Each row was made from one walk, in order. Every step used is in the known rows, and no mark comes twice. Write each row's walk.
Known rows
c > y: 9.0	-13.9	5.2	11.2	19.2	19.3	-19.7	5.1	3.2	29.0	3.6	-37.9	-8.9	27.2	-47.0	16.7	10.0	7.9	-14.4	-5.3	-8.7
p > d > y > s: -33.6	20.0	-23.3	-10.1	6.2	32.6	-37.2	3.0	8.8	-25.7	-31.1	-18.3	2.8	-8.1	-19.8	16.8	-13.9	6.2	-1.5	17.3	5.9
n > s: 24.2	-15.5	-3.3	-1.5	9.6	17.9	-4.6	3.8	-18.1	3.8	22.2	-14.0	-12.3	-9.6	-32.5	20.2	-7.9	-3.7	-6.8	-27.2	-21.4
u > b > r > d > y: -3.2	-3.1	20.6	-5.2	-3.5	0.4	-15.8	-8.0	-11.3	-24.5	11.3	5.8	38.8	-8.5	14.8	-24.9	15.4	-14.7	-6.4	27.0	-16.3
y > s > n: 20.2	-9.2	-9.9	2.0	-7.9	-15.7	-2.3	2.1	21.1	-1.4	-8.4	-9.8	1.0	26.5	6.9	13.3	-7.9	3.4	-22.7	-21.4	5.9
n > s > u > b > r > d > y > c: 9.0	27.0	16.0	7.1	-16.2	-21.2	30.2	-2.6	-25.0	-32.3	18.6	63.2	26.1	-41.3	22.5	-56.1	0.7	-8.2	-9.2	18.5	-1.3
r > d > y: 9.1	6.1	-3.9	12.1	13.5	48.3	-17.5	11.8	-11.0	-20.5	-12.7	-28.0	27.5	23.7	-10.2	-9.8	-8.8	-17.6	8.9	8.0	2.0
s > y > d > p: -10.9	16.2	-8.9	-6.7	-7.1	-9.7	-8.2	6.1	13.4	-34.0	-20.1	3.8	-20.3	4.4	-8.8	22.8	-25.7	2.4	24.3	-5.7	24.0
p > d: -6.8	4.8	-12.4	-15.2	4.6	20.8	-29.3	-3.7	8.1	4.6	-0.2	-22.2	-26.2	-13.9	-38.6	34.6	-1.9	21.0	22.1	-13.1	-13.7
u > b > r > d > y > c: -25.7	2.1	30.7	13.1	-23.4	-23.5	-7.7	-8.2	-12.0	-32.7	16.1	24.4	38.0	-9.3	18.2	-35.5	0.3	-8.6	-6.0	25.5	-16.6
d > p: 8.0	-16.0	-13.5	-1.8	1.5	-24.2	-9.9	17.7	14.4	-5.0	13.4	-16.1	-2.6	6.1	-37.3	39.4	5.0	5.3	1.5	-8.0	0.6
b > u > s > n: 25.4	-19.7	18.6	-1.8	-8.2	-20.8	-13.3	-8.8	23.6	7.1	28.0	18.4	-10.7	-20.4	29.4	24.0	17.0	27.4	-12.9	11.5	20.2
y > s: -1.6	-8.5	-13.8	-3.2	4.9	-5.8	0.3	-2.6	1.1	7.3	-8.1	-18.7	-8.5	22.9	-6.2	18.8	-4.8	-11.2	-11.8	-16.5	-12.9
r > d > y > s: -1.1	14.1	-15.8	11.0	10.6	31.7	-8.0	3.1	-13.3	-38.9	-32.5	-19.5	26.5	31.6	9.9	-10.7	-25.4	-35.6	-7.5	11.9	6.9
n > s > y: 24.0	3.6	-0.7	9.1	11.0	13.3	13.3	2.2	-23.2	8.0	0.4	-23.8	-20.1	-9.7	-6.5	14.3	-5.7	-11.8	-3.5	-30.2	0.8
b > u > s > y: 4.4	0.0	16.6	4.0	7.8	-16.0	9.3	-16.3	0.2	20.6	5.5	1.3	-28.9	-24.1	42.5	22.7	20.2	7.0	2.1	13.2	22.3
n > s > u > b > r > d > y: 33.2	21.0	7.5	-11.3	3.5	3.3	21.3	-1.3	-24.5	-23.4	14.5	42.9	25.7	-40.4	18.1	-46.8	14.6	-13.9	-9.1	18.6	0.4
s > y > d > r: -24.8	5.7	6.6	7.6	9.2	8.4	-12.4	5.3	14.0	13.3	-25.3	-10.1	-6.8	10.8	33.5	4.6	-7.8	2.0	24.9	-1.0	13.5
y > s > u > b: -3.5	-8.4	-33.7	-26.3	-2.4	-22.3	52.0	-9.7	14.8	50.3	-2.6	29.5	-11.4	3.9	15.7	-9.9	15.1	8.9	-10.6	2.0	5.3
u > s > y > c: -28.3	-13.3	11.0	17.5	-29.6	-19.9	24.0	4.2	4.6	13.9	-0.4	4.6	-18.0	-2.8	15.6	-4.4	-10.2	9.1	11.5	-6.1	21.1
b > r > d: 35.6	12.3	26.8	6.0	9.5	-14.3	-15.3	-8.2	-17.8	-36.2	8.0	-14.0	5.1	3.5	4.7	-0.1	8.9	-24.1	7.9	-19.6	-27.2
r > d > y > c: -13.5	10.3	5.0	30.0	-7.1	24.7	-9.7	9.9	-12.8	-28.6	-8.1	-7.8	27.5	24.4	-6.2	-20.0	-23.4	-12.4	8.9	8.1	1.5
u > b > r > d: 13.6	-8.4	20.5	-13.4	-6.4	-26.7	2.8	-21.6	-14.0	-14.2	22.7	12.4	10.1	-7.6	15.4	-9.2	12.2	-18.6	0.4	0.4	-30.4

Write each row's walk
1.7	9.0	9.1	28.2	-8.8	-10.1	21.4	2.4	-23.7	1.2	4.2	-3.8	-20.1	-10.7	-2.2	4.3	-21.6	-5.2	-4.0	-29.4	-0.7
n > s > y > c
-17.5	-2.4	-12.7	4.4	8.7	22.2	-16.5	11.0	3.1	-4.3	-19.9	-26.7	20.4	22.0	-8.8	2.5	-3.6	-4.9	-19.2	10.3	0.4
d > y > s
-8.5	9.6	6.6	7.1	10.3	15.6	-7.9	4.0	-6.8	-10.1	-14.9	4.3	-10.4	-12.1	29.1	4.3	-25.1	-10.4	13.0	-8.0	8.5
n > s > y > d > r
15.7	-37.7	4.4	-7.1	-25.3	-2.1	-8.7	11.7	28.8	7.6	16.8	2.8	0.2	2.0	-1.0	5.0	1.4	24.7	-2.6	-7.6	20.8
u > s > n
23.2	-14.9	-22.4	-25.1	0.5	1.2	45.7	-2.4	-6.5	48.1	28.8	32.8	-14.9	-28.6	-12.3	-8.9	13.5	16.0	-4.9	-7.2	-3.1
n > s > u > b
24.4	3.1	-13.5	4.3	3.1	-12.9	-1.7	8.7	-2.9	-39.4	1.8	-7.7	3.9	18.0	-18.9	26.1	-17.8	-25.1	13.0	-5.1	6.9
r > d > p
33.4	12.5	6.4	-18.6	0.4	-31.7	34.2	-15.1	-6.1	7.8	14.1	35.4	0.2	-15.5	25.6	-29.0	30.1	-5.2	9.3	-1.4	-8.8
s > u > b > r > d
-20.9	-3.3	-33.2	-19.1	-0.1	4.9	34.5	4.8	17.2	40.5	-13.9	20.8	17.4	3.9	12.7	-26.5	18.9	12.4	-16.2	28.0	18.5
d > y > s > u > b
7.6	-18.1	-22.4	-23.5	-0.3	-6.7	40.8	-1.4	15.2	70.3	17.2	18.5	-11.9	-3.8	-6.9	-8.9	30.9	27.5	6.6	-0.6	2.1
s > u > b
23.2	24.9	3.7	-7.8	8.7	-39.3	33.4	-24.0	-5.7	-5.6	-12.5	36.3	-1.1	6.1	25.4	-33.3	14.4	-23.6	-26.3	17.3	3.0
c > y > s > u > b > r > d
-3.7	-27.5	22.3	-19.6	-7.9	-35.7	-6.3	-12.8	2.7	20.5	34.7	4.5	3.5	-18.1	-2.2	4.3	35.6	11.5	-10.0	-2.5	-35.3
u > b > r
-24.5	10.6	-11.4	-8.2	7.5	48.0	-48.3	10.4	10.6	-6.8	-11.4	-29.2	3.0	-14.7	-41.1	17.8	1.9	24.6	14.7	13.2	1.2
p > d > y
-24.7	-12.8	4.0	-3.5	7.0	13.7	-30.3	6.9	18.9	7.9	-2.4	-2.5	1.1	10.4	8.1	10.8	-8.5	9.5	21.6	1.5	-8.4
y > d > r
-2.1	-5.4	-6.5	8.9	17.8	2.6	-10.2	-3.0	3.1	11.5	-14.7	-27.2	-9.4	35.5	-26.1	16.5	-4.9	-10.1	-30.6	-1.7	-5.4
c > y > s
-47.4	16.6	-3.2	9.8	-12.9	25.2	-38.8	10.3	9.5	-13.4	-7.7	-8.7	2.9	-16.6	-36.5	7.7	-12.8	30.7	16.3	14.0	0.8
p > d > y > c
-30.5	-7.8	7.6	25.2	-8.4	14.7	-17.7	19.0	4.7	7.3	3.9	-16.7	21.3	14.3	-25.2	-4.6	-0.6	16.6	-1.7	5.7	-4.3
d > y > c
-26.1	-9.3	10.9	8.9	17.8	21.7	-41.1	7.8	19.3	10.7	-10.1	-9.4	0.6	23.9	-12.2	7.6	-6.8	8.1	3.3	16.7	-1.0
c > y > d > r
5.2	16.5	0.2	-6.5	0.4	31.1	-3.2	-9.2	-19.7	-26.0	-13.4	4.6	-28.4	-12.4	-3.3	3.4	-36.6	-6.5	15.7	-25.6	2.2
n > s > y > d
-5.3	-17.8	2.9	-0.6	-8.4	3.5	15.8	5.7	5.9	20.7	-4.7	-16.6	-16.6	-2.1	12.9	5.0	4.1	3.7	11.5	-7.2	22.2
u > s > y
-13.9	5.3	8.6	28.6	-10.0	-17.4	17.3	2.6	-2.2	22.0	-7.4	-18.6	-16.0	14.4	2.7	5.7	-2.9	7.3	8.3	-22.7	3.7
s > y > c
23.2	21.6	-5.1	-19.2	-2.5	-49.3	44.4	-22.7	-6.1	-9.8	-5.0	44.4	0.2	-7.4	48.5	-30.4	13.7	-22.4	-7.3	3.5	-6.1
y > s > u > b > r > d
